Each row was made from one small tree. The marks that hang from a mark follow it in brackets, in the order of their numbers. Every link used is in the known rows. Write each row's tree.
Known rows:
z791(z383(z417) z567(z794(z622))): [1.721,-2.826,0.784,-2.230,-1.177,1.413,3.321,-4.504,-1.685,2.412,1.471,-1.783,1.376,0.887,4.058,2.781,2.150,-2.564,2.492,3.816]
z417(z383(z182(z567(z794(z622))) z791)): [1.051,-1.474,3.263,1.942,0.132,-0.070,1.267,-6.623,0.464,-2.251,0.124,1.277,2.810,-1.310,7.049,4.015,0.629,1.392,1.849,0.783]
z791(z383(z182) z567): [0.222,-0.787,1.247,1.511,-0.230,-0.285,1.896,-2.572,-1.932,0.415,-0.439,-3.160,1.323,-0.047,3.671,1.630,-0.500,-2.007,1.207,2.153]
z383(z182(z567(z794)) z417 z791): [1.425,-0.427,2.844,2.788,-1.260,-0.721,-0.136,-5.060,0.268,-0.466,0.126,1.454,4.016,0.302,4.213,2.686,0.617,1.900,0.856,0.881]
z182(z383 z567): [1.367,-0.800,0.737,0.636,-1.278,0.225,-2.303,-3.698,0.716,-1.890,-1.734,-2.624,0.635,-3.393,0.968,2.977,0.048,2.703,1.850,-0.041]
z500(z622): [-1.559,-1.602,-0.206,1.092,-1.938,-0.361,-1.413,-3.573,-1.370,-2.322,-1.334,-2.958,1.401,-0.065,1.977,-2.789,-0.173,-0.937,2.813,1.226]
z791(z383(z417) z567(z794(z622(z10)))): [2.064,-3.459,1.499,-1.829,-0.963,1.121,5.008,-3.157,-2.333,1.947,2.877,-1.424,0.971,2.014,3.486,1.409,2.092,-3.721,3.006,4.504]
z791(z383(z182 z417)): [1.173,-2.629,1.640,-0.061,-1.293,-0.798,2.003,-3.832,-1.739,0.568,2.261,-1.190,0.744,1.743,1.624,0.635,0.558,-0.860,3.560,1.991]
z182(z383(z417 z791(z567(z794(z622))))): [1.743,-1.494,2.529,-1.852,0.046,0.604,1.684,-5.222,-1.224,1.835,0.411,0.089,2.147,0.612,4.161,3.916,1.252,-0.418,2.108,2.277]
z383(z417): [1.448,-2.387,0.629,-1.314,-1.984,0.006,-0.179,-3.249,-0.234,-1.706,2.390,-0.259,0.914,1.755,0.562,-0.987,2.215,-0.831,2.783,1.800]
z383(z182(z567) z417 z791): [1.057,-0.275,2.520,2.274,-0.822,-1.087,-0.008,-4.227,0.242,-2.580,1.120,1.969,3.555,1.068,3.408,1.851,0.349,0.807,0.768,-0.397]
z791(z383(z182 z417) z567(z794)): [0.975,-1.405,1.484,-0.085,-1.202,0.187,2.526,-3.560,-2.081,2.918,0.997,-1.921,1.780,2.030,3.651,2.480,1.078,-1.263,2.082,3.588]
z10(z622): [0.088,-2.308,0.438,-0.312,-1.605,0.074,-2.270,-2.264,-0.618,-2.317,-0.394,-2.568,0.742,-0.239,3.487,-1.089,-0.395,-1.002,1.057,0.808]
z383(z182 z791): [0.575,-0.935,2.915,3.578,-0.019,-1.601,0.147,-3.997,-0.799,-1.837,-0.492,-0.069,2.748,-0.441,3.626,-0.206,-0.913,-0.280,1.295,0.765]
z567(z794(z622)): [2.562,-3.216,1.557,0.411,-1.542,0.770,0.991,-4.847,-0.178,-0.646,0.020,-2.228,0.835,-2.451,3.636,0.259,1.254,0.091,2.278,3.565]
z383(z182(z567) z417): [1.931,-0.981,1.595,0.689,-1.904,-0.353,0.045,-3.321,0.408,-2.827,2.218,0.131,1.649,0.961,2.129,1.130,1.214,1.350,1.264,0.826]
z500(z622(z10(z567(z794)))): [-0.162,-2.549,0.702,3.219,-3.422,-0.548,-1.403,-2.454,-1.295,-1.029,-1.015,-3.960,2.495,-1.387,2.609,-2.439,1.278,-1.753,2.474,2.363]
z182(z383): [1.267,-1.921,1.170,-0.309,-0.986,-0.237,-1.464,-3.563,-0.447,-0.756,-0.903,-2.917,-0.195,-2.043,0.370,0.959,0.056,1.333,3.179,1.222]
z182(z383(z791) z567(z794(z622(z10)))): [2.371,-2.014,3.323,2.148,-0.086,0.062,1.109,-4.956,-0.164,-0.466,-1.436,-0.685,2.034,-3.600,3.844,3.550,-0.497,1.569,2.072,1.310]
z622(z794): [2.303,-2.538,1.860,1.580,-2.068,0.892,-0.121,-3.770,-0.133,-3.375,-0.329,-1.490,1.314,-0.626,1.772,0.130,0.170,0.931,3.101,1.976]
z182(z383(z417 z791) z567(z794)): [1.176,-0.737,1.961,0.591,-1.182,-0.055,-1.844,-5.602,0.354,0.894,-1.372,0.401,3.045,-1.227,2.167,4.553,0.722,2.851,2.163,0.153]
z417(z383(z791(z567))): [-1.679,-0.160,0.860,-0.262,0.784,0.043,-0.240,-3.851,-0.452,-2.444,0.030,0.845,2.737,1.953,4.512,1.673,1.470,-2.944,1.523,0.106]
z791(z383(z182 z417) z567(z794(z622))): [2.085,-2.446,2.169,-1.060,-0.861,0.664,4.437,-4.373,-2.163,2.473,2.142,-1.731,1.182,1.392,4.992,2.895,1.196,-1.728,2.233,4.129]

Which tree is each row?
[2.887,-2.828,2.232,0.420,-1.671,0.500,3.017,-5.633,-0.694,1.023,1.488,-1.189,1.499,-1.008,4.396,3.916,0.863,1.168,2.552,2.604] | z791(z383(z182(z567(z794(z622))) z417))
[-0.204,-0.319,2.558,2.940,-0.155,-0.536,-0.668,-5.832,0.614,-1.836,-1.046,1.054,3.416,-0.694,5.691,3.614,0.475,1.779,1.671,0.186] | z417(z383(z182(z567(z794)) z791))
[1.280,-1.510,1.240,0.844,-1.599,-0.374,1.166,-3.898,-0.634,-0.545,1.368,-0.927,1.605,0.407,2.245,2.688,0.454,0.515,2.283,0.708] | z791(z383(z182(z567) z417))
[2.103,-2.971,1.584,1.609,-3.483,0.885,-2.986,-2.150,0.052,-3.796,-0.710,-2.978,2.162,-1.362,4.241,0.958,0.070,-0.235,1.247,0.282] | z10(z567 z622(z794))
[0.227,-1.518,-0.167,-1.801,-1.083,0.533,1.440,-2.736,-1.618,0.882,1.352,-1.535,1.475,2.230,1.790,1.562,1.808,-3.179,2.199,1.951] | z791(z383(z417) z567)
[0.941,-1.054,1.276,2.976,-1.125,-0.452,0.440,-3.853,-0.440,-1.032,-1.125,-2.661,1.638,-2.441,3.073,2.642,-0.805,0.891,1.503,0.603] | z791(z383(z182(z567)))
[3.304,-3.826,1.911,1.463,-2.165,-0.169,1.143,-2.027,-0.130,-3.385,2.454,-2.297,1.062,-2.178,2.588,-1.038,2.173,-2.853,1.815,2.078] | z794(z622(z10(z567)))
[1.933,-1.840,1.132,-0.083,-1.032,1.350,1.577,-3.695,-0.510,-0.353,-0.179,-2.408,1.379,-1.392,4.756,1.253,1.588,-1.260,0.721,3.855] | z791(z567(z794(z622)))
[-1.183,0.148,2.225,0.912,1.133,-0.763,0.890,-3.777,-0.841,-2.394,0.682,0.974,2.619,2.536,5.471,1.815,0.531,-2.076,1.367,0.427] | z417(z383(z182 z791(z567)))
[0.471,-0.056,1.713,2.211,-0.182,-0.564,-2.443,-4.583,0.501,-1.606,-2.899,-0.808,2.605,-3.232,2.203,3.674,-0.799,2.094,1.297,-1.299] | z182(z383(z791) z567)
[-0.058,-0.188,1.119,-0.298,-0.325,-0.147,0.362,-3.056,-0.774,-1.173,1.120,1.320,3.453,2.957,3.024,0.673,1.617,-2.881,0.731,0.804] | z383(z417 z791(z567))
[1.681,-1.707,1.547,1.302,-1.979,0.027,1.002,-4.845,-0.555,1.467,0.399,-1.378,2.126,-0.371,3.054,3.474,0.814,1.600,2.376,2.008] | z791(z383(z182(z567(z794)) z417))
[0.287,-1.148,3.162,0.553,1.070,0.074,2.741,-5.388,-0.947,-0.902,0.738,0.749,2.487,1.166,7.666,3.018,0.915,-1.481,1.584,2.323] | z417(z383(z182 z791(z567(z794(z622)))))
[3.357,-3.264,2.500,3.181,-3.134,0.387,0.054,-1.752,-0.026,-4.085,1.145,-2.016,1.972,-1.118,1.516,-0.254,1.321,-0.986,2.703,1.765] | z622(z10(z567) z794)
[0.682,-0.081,2.754,1.360,-0.383,-0.569,1.375,-3.871,-1.223,0.980,0.846,0.955,3.729,2.708,4.824,1.646,0.892,-0.945,0.570,2.472] | z383(z182 z417 z791(z567(z794)))
[-0.104,0.023,1.427,2.346,-0.241,0.116,-0.408,-3.763,-0.624,0.462,-2.313,-0.895,3.954,-0.727,4.655,1.504,0.624,-1.409,0.029,2.034] | z383(z791(z567(z794)))
[0.942,-1.306,2.936,1.392,-0.526,-1.490,0.861,-4.158,-0.906,-1.419,1.945,1.640,2.720,2.418,2.789,-0.156,0.415,-0.642,2.081,0.889] | z383(z182 z417 z791)
[0.054,-2.834,1.767,2.203,-2.363,0.379,0.985,-2.853,-1.978,-3.981,-0.213,-2.142,1.256,1.439,1.816,-2.964,-0.943,-0.749,4.314,2.217] | z500(z622(z10 z794))
[0.547,-1.704,0.135,-1.230,-1.482,0.936,1.445,-3.607,-1.597,2.917,0.408,-2.000,1.928,1.449,2.641,2.385,2.074,-2.037,2.305,3.245] | z791(z383(z417) z567(z794))
[1.165,-2.650,0.661,1.337,-3.304,0.291,-3.913,-2.408,0.057,-0.510,-1.449,-3.922,2.280,-2.593,4.704,0.630,1.030,-0.557,0.293,1.301] | z10(z567(z794) z622)
[2.111,-1.390,1.021,-0.998,-2.208,0.652,-1.727,-4.666,0.549,0.601,-0.389,-1.389,1.140,-1.298,0.918,3.816,1.528,3.438,2.703,1.366] | z182(z383(z417) z567(z794))
[1.879,-1.181,3.392,0.437,-0.078,-0.031,3.295,-4.700,-1.316,0.444,1.944,1.177,3.081,2.099,6.184,2.099,1.087,-1.373,0.777,3.073] | z383(z182 z417 z791(z567(z794(z622))))
[0.876,-0.488,1.642,0.028,-0.710,-0.422,-1.657,-4.760,0.358,-1.128,-0.398,0.829,2.563,-0.429,1.323,3.708,0.541,1.796,2.096,-1.201] | z182(z383(z417 z791) z567)
[0.746,-1.606,2.056,-0.850,-0.400,-0.843,-0.834,-4.675,-0.768,0.006,0.445,0.589,1.722,0.866,0.748,1.722,0.445,0.321,3.391,0.132] | z182(z383(z417 z791))
[1.779,-1.220,0.729,-1.473,-1.838,0.292,-1.648,-3.850,0.556,-1.465,0.697,-0.899,0.683,-0.495,0.093,3.034,1.330,2.299,2.596,0.083] | z182(z383(z417) z567)
[2.397,-2.942,1.605,2.921,-2.890,-0.246,-0.908,-2.023,0.029,-0.836,0.329,-2.951,2.095,-2.344,2.018,-0.661,2.320,-1.293,1.745,2.824] | z622(z10(z567(z794)))
[2.424,-1.813,2.608,-0.364,-0.835,0.429,0.189,-6.354,0.301,0.411,-0.291,0.635,2.439,-1.809,3.526,4.951,0.921,2.457,2.387,0.695] | z182(z383(z417 z791) z567(z794(z622)))
